Each row was made from one walk, in order. Every step used is in the known rows, and no mark comes twice. Write each row's walk.
In the rows, 128 means zero.
Known rows
J/E/H: [145 140 122 148  97 146 130 132 145 102 132 128 117  66 151 130 139 125
 102 161 175 116 143]
H/R/J/U/D/L: [132 174 117  36 148 129  88 126 134 151 148 153 140 173 127  76 122 123
 168  50  90 208 116]
J/E: [136 163 121 144  82 153  88 117 150  83 125 118  83  76 143 155 154  84
 100 168 139 127 148]
D/J/L/E/H/R: [119 103 135  93 138  74 140 140 132 167 126 149  97 151 121 150  99 138
 142 106  93 122 131]
U/K/H/R/L: [ 87 163 101 128 158 102  83 186  65  70 111 143 107 128  87 162  85 126
 188 189 161 111 107]
U/L: [156 156 165  73 117 164 128 122 155 116 120 160 107 128  69 106 123 115
 105 147 142 139 148]
L/E/H/R: [123 150 123 116 114 114 101 166 111 121 140 178 103  97 138 161 119 105
 133 111 111  93 134]
E/H: [146 133 139 121 121 148 161 146 140 118 136 139 132  85 127 133  98 167
 109 132 161 101 119]
K/H/J/U: [120  94 141 198 120 157 183 109 132 135 122  82 154 128 139 134 155 144
  95 116 153 137 117]
U/K/H/R/J: [ 86 120  84 112 178 145  81 164  89  73 117 145 139 114 126 159  72 114
 182 177 129  98  57]
D/L: [141 176 139  46 100 173 102 102 156  78 146 118 109 109 133 128 116 129
 125 131 130 132 132]
D/L/E/H/J: [145 115 131  69  92 162 111  69 137 121 153 108 137 120 140 106 156 124
 109 128 121 113 159]
U/E/H/J/L: [154 105 159 149 180 138 198 102 175 192 105 116 185 142 112  69 132 199
  96 146 146 142 163]
L/E/H/R/J: [120 117  94  81 138 109  88 159  94 129 145 175 114 114 140 153  99  84
 145  92  86 109 101]
R/L/E/H/J/U/K: [121 109 126 202 105  78 108 113 102 111 112  78 114 152 113 123 173 113
 143 164 139 124 152]
E/H/J: [154  99 129 130 126 155 164 105 117 164 132 105 151 102 122 105 126 174
 100 132 134 112 126]
R/J/E/H: [142 105  93 116 120 142 118 126 132 114 135 126 128  84 155 121 118 107
 112 143 149 131 110]
L/E/H: [134 131 143 130  96 139 125 136 152  95 139 154 109  89 131 161 127 109
 101 136 143  83 147]
D/E/H/J: [151 118 143 108 132 139 169  81 147 170 130 103 155 133 154 110 142 198
 108 146 132  86 114]
R/L/E/H/J/U: [137 106 132 176  94  76 142 114  99 153 130  93 109 156 112 122 174 110
 109  93 128 151 163]
H/R/J: [122 142  91  68 150 129  82 151  90 134 133 151 105 123 130 147  84  99
 152  96  68 138  83]
E/H/J/L: [159  92 144 158 152 150 210 107 139 193 117  94 179 138 133  90 117 192
 104 135 132 135 134]
U/K/H/J: [109  97 121 171 140 179 122 101 124  85 108  90 150 107 110 141 127 146
 130 220 159  83 109]
R/J/L/E/H: [135  90 131 125 148 132 160 131 156 134 126 143 146 142 145 135 100 109
 115 123 115 120 123]
R/L/E: [123 163 130 106  85 100  72 135 116  80 129 138  52 131  86 177 136  61
 114 136 113 125 170]
K/H/R: [104 149 119 121 143 146 128 173 104 106 131 164 125  99 128 168  93 132
 135 126 142 109 103]

Which walk is each row?
[116 118 107 137 132  89 116 165 108 139 142 154 122 132 169 146 126  84
 146  59  92 136  97] -> L/E/H/R/J/U
[129 119  90  73 165 120 124 169  85 153 141 161 138 112 137 123  70 141
 153  89 105 126  75] -> E/H/R/J
[103  89 143 209 139 167 135  94 156  89  95  96 152 145 124 154 149 109
 124 229 138  89 145] -> U/K/H/J/L/E
[113 183 108  92 102  76  47 165  74 106 131 163  48 141  92 178 128  56
 148 112  81 135 157] -> H/R/L/E
[140 153 117  40 162 119 130 142 128 171 156 164 174 162 134  51 105 166
 169  42 128 195 113] -> E/H/R/J/U/D/L
[133 139 132 113  99  91 113 149 110 101 137 147  86 118  94 155 122 104
 114 129 150 111 162] -> R/L/E/H
[108 105 105 201 114 175  88  88 127  68 102  78 136  89 134 140 167 104
 123 249 172 100 132] -> U/K/H/J/E
[129 105 158 182 135 159 177 106 152 167 122 119 172 149  95  98 163 164
  94 112 163 161 153] -> K/H/J/U/D
[135 127 156 113 128 176 158  79 164 144 138 106 183 161 111  70 163 170
 112 105 169 179 159] -> K/H/J/U/D/L
[134 164 106  86 143  77 123 187  61 150 135 157 107 123  98 125  83 154
 156 101 138 141 125] -> E/H/R/L
[133 170  89 116 116  74  93 175  66 134 130 143  91 105 122 123 122 114
 150 128 151 155 146] -> J/E/H/R/L
[126 124 134 206 115 143 115  92 136 110 106  57 126 128 137 123 165 133
 137 175 114 124 114] -> H/J/U/K
[146 118 157 160 125 119 197  86 161 176 129  81 162 150 179 101 167 194
 110 112 138 114 110] -> D/E/H/J/U
[ 97 116 103 142 160 121 145 171 100 126 133 142 141 135 157 151  98 110
 148  71 122 152  65] -> K/H/R/J/U
[113  92 138 200 165 175 168 104 145 113  91  80 178 142 120 123 119 165
 133 224 158 105 118] -> U/K/H/J/L
[135 136 152 169 132 130 138  91 171 153 112  92 128 136 118 104 181 138
  92 116 118 158 157] -> H/J/U/E
[146 161 159  45 102 159 101 107 182 104 156 179 136 122 102  98 138 137
 114 123 159 125 188] -> U/D/L/E/H
[139 114 148 164 112 151 134  81 153 148 113  99 119 154 126 142 162  94
  92 147  77 128 167] -> H/J/L/E
[134 114 108 101 190 117 172 170 105 182 126 152 168 145 150 106  62 159
 157  93 103 148  83] -> E/H/R/J/L
[ 86 153 124 202 146 128 124 176 120  72 111 124 136 112 149 161 118 133
 172 162 161 106  84] -> J/U/K/H/R
[132 173 134  83 147 110 143 151 133 147 135 162 134 122 167 135 106 182
 148 122 128  85  96] -> D/E/H/R
[120 136 105  64 123 104 100 136 118 120 159 142 132 144 182 116 126  88
 164  51  97 156 101] -> D/L/E/H/R/J/U
[120 100 137 221 104 126 119  99 143 107 116  82 133 121 149 129 180 119
 129 172 132  93 135] -> L/E/H/J/U/K
[139  97 144 194  93 124 154 102 140 150 134  98 131 125 150 129 182 117
  93 100 121 122 146] -> L/E/H/J/U
[115 133 111 107 149 116  94 144 122 139 122 157 108 161 143 160 106  61
 146 106  47 144 116] -> H/R/J/L/E
[127 143 140 145 140 111 149 166 133 151 125 168 132 131 149 145 112 124
 136 115 110 116 142] -> J/L/E/H/R
[128 153 119 105 155 112 102 155 122 171 132 164 128 161 111 106 119 121
 149  60  86 188 112] -> H/R/J/U/D
[ 72 160 115 192 123  71  76 182  87  57 114 137  89 148 116 184 139  68
 178 159 148 120 127] -> J/U/K/H/R/L/E
[122 115 143 118  98 100 137 109 156 122 128  88  70 132 120 152 128 135
 113  97 114 147 110] -> D/J/U
[161  93 159  99 107 152 137  87 136 158 126 151 135 141  74  88 165 108
  88 143 132 122 175] -> U/L/E/H/J
[129  83 154 107 121  99 166 113 174 140 125 124 102 142 117 149 108 142
 108 134 124 111 146] -> D/J/L/E/H
[163 129 156 100 124 152 167  79 162 181 146 108 186 154 120  35 161 203
 116  86 157 182 163] -> E/H/J/U/D/L
